Each row was made from one walk, in order. Every step used is in the known rows, and no mark comes twice. Write each row's walk.
In the rows, 128 means zero.
Known rows
vezif, vebur, rusi, faza, mesir, guro: [101 118 121 103 135 116 113 105  90 115  71  98  80 223 106 132 107 142
 180 135 197 136 179 158 175 164 148 119 101 125]
vebur, vezif, faza, mesir, guro: [150 132 140 122 126  64 167 116  71 133 113 115 116 168 118 147 131 160
 185 148 173 143 112 129 234 132 170 138 121 108]
vezif, faza, mesir, vebur: [144 111 157  96 115 165 138 104  56 133 131 123 101 147 143 122 126 159
 158 164 173 174 129 152 131 157 149 123 134 122]
mesir, guro: [142 147 139 131 135 100 112 120 117 129 154 124 133 165 121 123 135 148
 143 135 166 109 129 140 172 151 170 109 118 106]
vebur, faza, mesir: [125 103 142 101 132 190 145 129 115 141 117 112  99 173 144 139  91 152
 157 135 230 155 139 133 156 158 125 105 121  95]
faza, vezif, vebur, rusi: [115 134 147 115 142  94 124 114  92 121 122 124 113 157 120  75 121 117
 140 109 108 106 136 139 117 154 133 115 103 154]
bime, vezif: [145 141 148 102 124 144 117 117 100 131 133 123 116 163 140 123 107 150
 142 118 182 149 142 147 137 158 132 103 133  91]
bime, mesir: [117 128 139 118 126  62 134 127  97 124 122 135 123 143 126 112 134 140
 107 137 143 144 112 107 114 130 129 106  90  92]
vezif, vebur, faza, mesir: [ 99 102 132  92 147 179 129 125  93 146  72 108 105 184 130  85 100 157
 184 133 202 145 153 119 175 165 125 106 120  99]
guro, vezif: [139 132 150  84 146 105 127 114 109 130 150 125 121 151 125  96 115 150
 162 117 148 122 139 149 133 175 122  99 139 104]
guro, vezif, vebur, rusi: [ 99 134 138  75 158 121 105 103  87 128 121 109 100 184 112  78 117 151
 191 107 133 128 169 159 121 187 132 109 125 124]
vezif, faza, mesir, guro: [122 127 134 112 126 127 130 118  69 135 124 113 122 175 119 154 132 147
 160 160 183 140 148 155 204 163 171 134 135 111]
guro, vezif, faza, mesir: [123 116 143  70 139 127 141 110  68 134 123 114 110 160 121 122 114 148
 179 142 165 148 155 167 166 183 134 120 150 107]
vebur, vezif, faza: [146 145 150 112 128  79 180 112  76 123 123 117 125 141 115 126 131 154
 173 131 127 136  98 113 199 125 143 136 110 120]
guro, rusi: [108 130 148 106 135 115  92 117 102 111 140 133 143 120 140 133 132 138
 113 140 161 131 102 125 113 127 109 106 123  95]
bime, mesir, vebur: [146 119 156 120 118  90 118 110  93 122 142 143 115 129 140  89 140 161
 114 150 149 161  94 111  66 129 140  98  91 101]
vezif, faza, mesir, guro, rusi, bime: [123 127 131 121 140 114 124 116  76 123 132 134 144 146 128 135 150 135
 138 170 175 115 122 154 176 157 173 131 130 100]
faza, vezif: [154 132 160 123 134  74 141 126 115 122 152 143 133 124 135  90 116 115
 110 121 125 105 107 132 126 138 126 105 116 132]
vezif, faza: [119 139 145 101 129 153 142 113  72 124 136 114 134 144 115 129 134 138
 147 145 132 136 130 140 160 153 142 132 119 124]
rusi, vebur, faza, vezif: [123 113 150 123 138 177 187 116 157 124 153 147 133 146 140 163 109 121
 121 108 197 109 134 136 121 168 133 113 104 120]
vebur, vezif, faza, mesir: [140 127 148 109 124  73 186 117  61 133 108 116 103 154 128 139 119 156
 181 140 160 159 105 123 208 131 140 135 123 111]
mesir, guro, vezif, vebur, rusi: [109 143 128  98 159  95  93 104  98 131 133 108 115 198 101  98 134 153
 189 116 146 103 172 164 156 185 173 111 126 119]
vebur, rusi, bime, mesir, guro, vezif: [134 145 128 130 153  59 133 110 117 118 166 133 107 171 117 103 145 138
 131 124 136  99 131 161  84 175 181 111  86 110]
faza, mesir, vebur: [168 104 162 104 115 139 129 110  83 137 141 134  83 146 166 108 112 162
 150 148 197 176 120 145 108 154 132  94 134 105]

Write each row's walk
[178 114 156 142 139 110 157 117 132 121 158 167 137 108 144  34 138 136
  98 140 141 105  76 118  51 141 156  92  75 112]
rusi, bime, mesir, vebur, faza, vezif
[170 111 172 119 128 187 133 109 135 126 165 138 125 122 149  77 111 144
 130 130 174 127 100 135  85 144 136  93 109 129]
mesir, vebur, faza, vezif
[185  97 160 106 109  85 168 101 100 111  92 127  72 160 142 121  90 167
 166 147 218 176 105 133 155 121 112 101 110 107]
rusi, faza, mesir, vebur, vezif
[144 108 157  70 131 149 134  97  65 134 142 125 107 152 132 104 119 164
 181 150 166 162 143 171 129 181 141 113 153 113]
guro, vezif, faza, mesir, vebur
[118 139 136  92 141 141 110 113  82 137  88 120 122 176 128  79 112 154
 170 117 164 141 159 130 156 164 133 105 132  91]
bime, vezif, vebur
[ 95 126 130  94 137 138 129 103  91 106  76 100  89 196 103 111 107 141
 170 122 156 135 168 143 140 155 123 119  89 138]
vezif, vebur, rusi, faza
[131 111 130 127 149 161 116 126 134 131 133 131 131 158 144 127 120 144
 139 150 237 110 114 143 156 152 156 104 118  80]
vebur, faza, mesir, guro, rusi, bime
[142 119 128 104 155 174 141 121 101 144  88 129 112 176 145  52 103 153
 178 125 202 125 151 139 150 184 148  98 126  81]
rusi, bime, vezif, vebur, faza, mesir
[119 118 143  94 124 149 151 118  60 134 111 114 109 160 131 143 121 142
 155 154 169 158 143 147 172 160 140 131 133 114]
vezif, faza, mesir
[161 116 161 109 126 223 125 106 125 131 158 123 111 143 147  94 116 169
 152 138 198 151 110 133  90 150 137  96 111 115]
mesir, vebur, faza
[133 113 154  97 112 185 138  97  52 126 144 109  79 164 142 150 125 156
 159 156 173 180 139 170 109 167 155 133 124 141]
vezif, faza, mesir, vebur, rusi
[101 129 131 145 134   4 138 113 118 111 133 159 156 143 124 180 162 146
 116 138 182 122  91 100 143 113 161 120  82  71]
bime, mesir, guro, rusi, vebur, vezif
[131 146 138  98 147 112 117 108 100 128 152 117 149 168  96 123 140 146
 173 140 147 103 155 167 183 177 174 124 138 111]
mesir, guro, vezif, faza
[152 148 135 111 153 125 133 114  92 134 104 140 127 160 135  41 127 146
 165 122 143 108 136 135 133 172 154 101 123  91]
rusi, bime, vezif, vebur
[177 134 169 113 119 114 164  95  75 124 144 129 113 128 133  95 138 172
 176 143 136 156  83 123 140 123 150 122 112 128]
mesir, vebur, vezif, faza
[127 148 127 124 160 100  76 112 106 123 117 145 162 156 128  78 152 143
 140 140 170  85 125 139 153 153 174 105 125  77]
mesir, guro, rusi, bime, vezif, vebur
[ 85 112 141 107 140 193 140 110 142 112 145 140 145 137 143 193 126 134
 119 127 224 130 120 130 109 151 111 113 110  86]
guro, rusi, vebur, faza
[134 140 144 128 155  83 141 115  99 119 126 139 115 146 128  44 128 113
 134 111  94  83 121 142 102 160 148 112  97 155]
faza, vezif, vebur, rusi, bime
[124 114 132  97 129 109 124 104 115 106 123 100  72 215 113 173  92 143
 166 129 221 142 175 193 146 177 141 115 116 119]
vebur, rusi, faza, mesir, guro, vezif
[133 122 153 120 116 110 119 103  89 115 159 132  93 149 139 113 140 157
 116 139 148 169 110 133  34 139 148 106  77 123]
bime, mesir, vebur, rusi
[142  99 143  95 119 112 150 117 104 112  85 116  87 174 130 144  84 139
 143 145 220 157 146 147 166 143 104 105 115 104]
rusi, faza, mesir
[168 116 167 115 115 138 133  91 115  95 155 126  86 150 135 113 105 134
 118 128 161 142 121 167  57 143 125 104  91 160]
mesir, vebur, rusi, faza, vezif
[122 139 131  97 162  84  94 111 106 136 117 124 139 181 102  72 135 155
 190 126 151  94 159 144 187 177 163 102 136  98]
mesir, guro, vezif, vebur
[142 156 138 112 137 178 148 104  81 115 158 115 102 171 133 123 129 134
 142 120 146 130 146 177  98 181 175 133 108 126]
vebur, rusi, bime, vezif, faza
[156 131 164 112 118 169 118  95  95 120 180 121  77 153 150 121 125 158
 144 129 155 165 121 160  49 155 144 106 106 142]
mesir, vebur, rusi
[187 107 164 114 114  82 156 109  85 137 137 137  75 143 164 105 110 177
 169 140 191 181  92 127 136 129 132 100 126 103]
faza, mesir, vebur, vezif
[150 118 153  90 112 187 123  99  55 134 124 121 107 164 148 128 115 164
 161 151 203 185 146 165 136 170 153 118 147  99]
bime, vezif, faza, mesir, vebur
[ 96 138 135 101 144 135 116 109  78 126 111 104  92 184 117  97 123 144
 168 117 131 135 159 138 125 162 133 118 104 136]
vezif, vebur, rusi
[140 118 137 102 141  75 114 120 100 142 136 124 105 184 132 132 113 153
 172 137 201 131 151 165 183 177 157 101 151  90]
faza, mesir, guro, vezif
[115 133 125  92 154 100  99  98 114 112 103 105 111 210  88 107 117 149
 187 121 173 105 178 169 168 178 155 110 114 119]
mesir, guro, vezif, vebur, rusi, faza
[134 125 151 116 124 108 146 107 121  90 134 115  92 168 119 141  96 109
 113 117 156 123 137 165 103 145 116 118  86 156]
vebur, rusi, faza, vezif
